Known rows, with every way that one mark hangs from another:
q_366{q_225{q_979} q_918{q_730}}: [ 18.5  -0.4  -0.7  33.5  18.3  28.5 -13.5 -33.1  -7.1   4.2   3.3  28.8
   2.8  27.2 -20.1  37.3  15.4  49.1  21.1   0.7   5.8 -18.5  19.3]
q_366{q_225{q_768{q_112}} q_918}: [ 44.0   3.8 -22.7  20.4  28.2  30.8 -20.3 -22.3   3.6  32.1   5.5  33.3
  -6.8  26.9 -20.1  29.4  -7.2  24.6  11.2 -23.2  17.8  -9.1  19.1]
q_225{q_366{q_918} q_823}: [ 18.0  -5.6  -5.0  16.5   9.1  50.6 -14.5 -18.6  23.8  -1.4  -4.8  31.4
 -12.1  52.4   9.8  -0.4 -15.3  36.3  25.2  -6.0  11.5 -12.2  17.4]
q_366{q_225{q_823 q_979} q_918}: [  8.7  -2.3  -2.7  30.9  13.8  35.9 -28.0 -21.3  -1.0   9.0  -3.7  22.3
 -10.8  47.7 -14.2  20.2   7.4  26.1  17.0  -8.0  -7.4 -20.7   8.4]
q_578{q_730}: [ 17.8   7.6   2.8   3.3  -6.8  41.2 -21.5  20.2  -4.9  24.6  14.4  47.3
  -0.2  36.2  16.6  23.0 -23.9  53.8  20.6 -37.8  15.5 -20.2  25.9]
q_225{q_366 q_823 q_979}: [ -1.8  -1.1   4.6  17.8  -4.3  45.3 -11.5 -18.7  -0.9  -9.6 -11.4  28.6
 -10.0  39.0  21.0  -9.3  -4.6  28.3  26.1 -23.6   4.6 -22.4   6.3]
q_768{q_112}: [ 27.9  -7.9  -4.6  17.2  -8.8  36.2   3.3  14.7 -10.9  27.5  16.2  45.1
  -6.3  32.8  15.8  17.6 -36.2  50.7  20.1 -21.9  29.8 -20.7  16.8]
q_366{q_225{q_768{q_112} q_823 q_979} q_918}: [ 22.7   5.9 -24.0  14.5  13.6  36.7 -27.6 -33.6  -4.7  20.0  -6.2  19.5
 -10.1  21.5 -14.3   4.4  13.4  -0.6  12.0 -17.2   3.4 -19.8   9.3]
q_225{q_366 q_768{q_112} q_979}: [ 25.7  10.0 -18.5   6.3   3.4  32.7   5.9 -29.2 -13.6   4.9 -17.0  32.9
  -4.1   4.1   9.1  -6.3 -13.4  23.1  15.4 -45.6  29.9 -28.5  13.1]
q_225{q_768 q_979}: [  8.9   1.8 -12.0   7.7  -9.9  21.5 -12.2  -8.0 -10.0  15.3   1.1  36.2
   1.6  15.2  -0.2  19.6  -7.5  21.7  12.7 -42.8  14.9 -19.1  14.5]
q_366{q_225 q_918{q_730{q_578}}}: [ 23.7   0.5  -3.7  44.4  14.0  31.4 -25.6 -16.7   0.4   5.8  13.0  42.9
   5.3  47.0 -12.1  35.5  12.1  62.0  22.1   4.0  12.8  -4.2  21.0]
q_979{q_225{q_768{q_112}}}: [ 29.7   5.4 -20.9  18.1   1.1  39.2  -7.3   7.8 -14.6  42.0  17.0  48.1
  -1.3   6.1   1.3  29.9 -13.7  29.9  14.7 -33.7  34.6 -17.8   9.9]
q_112{q_768}: [ 17.7 -11.9  -0.4   5.8  -1.8  31.9 -16.2  13.0   5.0  30.0  19.6  49.7
   9.2  54.3  10.1  41.4 -38.9  33.8  29.8 -36.9  16.8  -6.7  10.4]
q_979{q_225{q_366{q_918} q_768{q_112} q_823}}: [ 30.6   7.8 -30.4  14.1  13.9  59.2 -12.8 -18.8   5.3  23.1  -4.9  35.1
 -10.3  11.2   1.3   1.3   0.0  17.7  18.0 -17.7  29.1 -17.7   9.0]
q_366{q_225}: [ 19.5  -3.8   5.4  34.7  16.8  30.9 -27.1   3.9  -1.2  23.3  17.0  39.9
  -0.1  50.2   1.8  42.3 -11.8  45.5  17.5 -24.4   1.3  -8.3  10.7]
q_918{q_730}: [ 15.8 -10.0   4.9  13.5 -11.2  34.9 -14.3   2.5   2.5  14.9  31.2  47.1
   9.3  22.7  18.2  35.4 -11.7  50.5  28.5  -7.0  22.1 -10.2  19.1]
q_578{q_730{q_918}}: [ 26.8  20.5   3.6   6.9  -9.4  42.2 -14.4  26.1  -2.2  24.9   3.0  44.7
  -1.5  33.6  -0.5  19.7 -19.3  61.9  16.4 -32.7  28.1 -29.2  35.3]
q_225{q_366 q_768 q_823}: [ 14.9   2.6 -13.1  -0.3   5.3  45.3 -36.0 -18.6  21.0   6.1   5.8  35.1
  -2.8  29.6  20.7  -6.5  -7.1   4.0  19.2 -34.1  10.9  -4.6   9.7]
q_918{q_730{q_578}}: [ 11.6  -2.8   2.2  31.8 -20.9  32.2 -16.6   8.2  -6.2   5.6  24.4  54.0
  10.2  36.2  16.6  23.2  -4.9  62.0  26.8  -6.8  25.4  -9.0  19.7]

Rows:
[ 36.3   6.1 -20.3   2.7  10.0  38.8  -5.2 -17.2   3.0  16.9   0.7  40.2
  -2.2  12.4  13.3   2.7 -22.7  25.0  15.9 -42.1  33.6 -14.4  18.2]
q_225{q_366 q_768{q_112}}
[ 30.9  11.6 -20.7  24.7  26.2  43.2  -5.0 -19.7   5.8  17.2  -6.3  43.4
  -3.7  20.8 -13.7  25.4  -3.2  40.5  14.5 -30.1  31.2 -11.8  17.2]
q_979{q_225{q_366{q_918} q_768}}
[ 23.2   5.6 -27.7  -1.8   3.1  45.9  -7.6 -41.2   3.2   0.2 -25.0  21.6
 -12.9  10.7  -1.0 -23.2   0.3   1.7  17.4 -22.5  20.3 -26.7  13.9]
q_225{q_366{q_918} q_768{q_112} q_823 q_979}
[ 23.3  10.1 -22.4  10.2   7.3  58.9 -19.9  -7.4  -2.2  25.5   4.5  38.0
  -6.7   9.0  15.9  -3.2   0.5  12.5  20.6 -28.0  25.9 -15.0   3.0]
q_979{q_225{q_366 q_768{q_112} q_823}}
[ 16.1   9.8 -14.8  16.2   7.9  52.3 -28.4  -9.2   7.6  18.4   7.5  41.8
  -1.7  20.2  11.9   7.8   5.4  11.5  18.8 -30.9  14.7  -8.7   4.5]
q_979{q_225{q_366 q_768 q_823}}
[  3.7   4.7 -12.0  -0.4  -4.8  39.3 -23.6 -30.2   5.6  -4.9 -11.8  26.8
  -5.3  21.4  13.9 -13.2   4.1  -2.6  17.0 -37.6   6.8 -18.3   7.8]
q_225{q_366 q_768 q_823 q_979}
[ 30.8   3.9 -16.0  22.3  28.3  24.9 -31.8 -21.8  13.7  25.7   7.1  34.0
  -3.2  36.7 -21.9  41.0  -0.8  24.6  10.4 -25.8   8.7  -3.4  20.9]
q_366{q_225{q_768} q_918}
[ 12.5   2.2 -14.1  11.2  13.8  34.8 -43.7 -42.8   6.1   7.9   5.9  20.9
   2.7  12.8 -15.2  19.4  33.7  -1.1  19.3  -3.5  -3.6 -10.3  13.5]
q_366{q_225{q_768 q_823 q_979} q_918{q_730}}
[ 22.7   7.2 -21.9  17.8  16.9  54.3 -22.0 -18.4  15.2  17.1  -3.2  37.7
  -7.8  23.7  -3.5   8.9   6.1  18.6  18.9 -19.0  19.7 -10.8  11.1]
q_979{q_225{q_366{q_918} q_768 q_823}}
[ 13.4   8.5 -12.8  10.1   5.7  29.4  -5.0 -27.1  -1.7  -1.2 -14.2  33.3
  -1.1  16.2   3.7   6.3  -6.2  23.9  15.4 -47.5  17.6 -17.8  13.7]
q_225{q_366 q_768 q_979}
[ 13.0   7.1 -18.9  -4.8  -4.6  45.3 -13.1 -28.8  -3.3   2.7 -13.6  26.0
  -8.7   6.5  19.2 -24.0  -2.8  -0.7  17.3 -34.2  17.7 -23.9   6.6]
q_225{q_366 q_768{q_112} q_823 q_979}
[ -1.5  -1.3 -11.6   2.2 -21.3  33.2 -32.2  -9.2   0.8  10.3   5.0  30.6
  -2.3  20.2  11.5   2.8   4.7  -4.2  15.9 -32.9   5.7 -16.5   5.2]
q_225{q_768 q_823 q_979}
[ 14.2   3.9  -2.8  48.4   8.7  26.6 -15.1 -25.9 -16.1  -2.5  -4.8  35.2
   4.4  40.3 -20.3  30.1  22.9  59.3  21.9   0.4   7.9 -16.3  17.8]
q_366{q_225{q_979} q_918{q_730{q_578}}}
[ -1.4  -2.7   5.9  27.0   4.8  34.9 -35.5  -8.6  -9.6   7.9   8.0  28.2
  -5.6  45.8   5.0  21.0   9.6  20.6  18.2 -19.7  -9.8 -17.9   0.6]
q_366{q_225{q_823 q_979}}
[ 22.2  -4.8  -5.7  33.8 -11.2  33.3 -10.3  -3.6   4.0   4.9  11.1  48.3
   3.5  41.4  -2.5  28.8  -6.0  69.7  27.6   3.3  28.1 -12.0  28.7]
q_366{q_918{q_730{q_578}}}
[  9.1   1.7 -16.5  16.2  -7.3  45.9 -36.1  10.0   3.5  33.5  21.3  44.8
  -1.0  18.9   8.8  21.5   2.4   7.7  16.7 -27.5  13.0  -9.8   2.3]
q_979{q_225{q_768 q_823}}
[ 29.3  15.3 -22.0  35.6  12.3  42.4 -11.8 -21.9   1.3   9.3  -2.6  48.9
   4.8  16.1 -13.1  20.5  14.3  50.0  20.5 -16.1  33.3  -9.5  19.2]
q_979{q_225{q_366{q_918{q_730{q_578}}} q_768}}
[ 17.8  -6.8  -3.7  30.3  21.4  40.5 -35.4 -12.6  14.3  19.5  11.9  28.1
  -9.8  56.2  -6.8  25.0  -2.4  29.9  18.9  -4.9  -3.7  -6.8  11.5]
q_366{q_225{q_823} q_918}
[ 31.7   7.6 -22.9  20.5  21.0  24.5 -12.6 -32.8 -11.6  22.8  -9.3  26.5
  -7.0  18.5 -24.3  22.0   1.7  24.5   9.9 -26.8  13.8 -21.4  16.0]
q_366{q_225{q_768{q_112} q_979} q_918}
[ 36.7  12.3 -19.8  18.8  16.8  47.6  -1.4  -7.9 -11.3  28.1   0.0  47.9
  -3.0   6.5   4.9  14.4  -9.4  34.7  15.7 -38.0  37.0 -17.1   9.2]
q_979{q_225{q_366 q_768{q_112}}}
[  8.6   0.5 -21.1  -3.2 -21.5  37.7 -20.7 -10.4 -11.3  19.9   1.3  29.0
  -8.0   7.7  17.0  -8.7  -4.2  -7.6  15.8 -28.5  17.0 -25.3   5.0]
q_225{q_768{q_112} q_823 q_979}
[  4.8   1.9  -4.6  26.9  -8.7  45.6 -10.2 -33.0  -0.1 -21.6 -18.1  28.8
  -4.6  36.3   6.4 -12.8  15.7  41.1  29.8   2.4  13.6 -22.6  15.5]
q_225{q_366{q_918{q_730{q_578}}} q_823 q_979}
[ 40.4   9.8 -26.2  14.3  21.1  51.2   1.2 -27.5  -1.6  20.0  -0.1  41.7
   1.6  -4.2  -6.6  19.4   4.3  37.1  21.0 -12.6  41.0 -14.6  19.4]
q_979{q_225{q_366{q_918{q_730}} q_768{q_112}}}
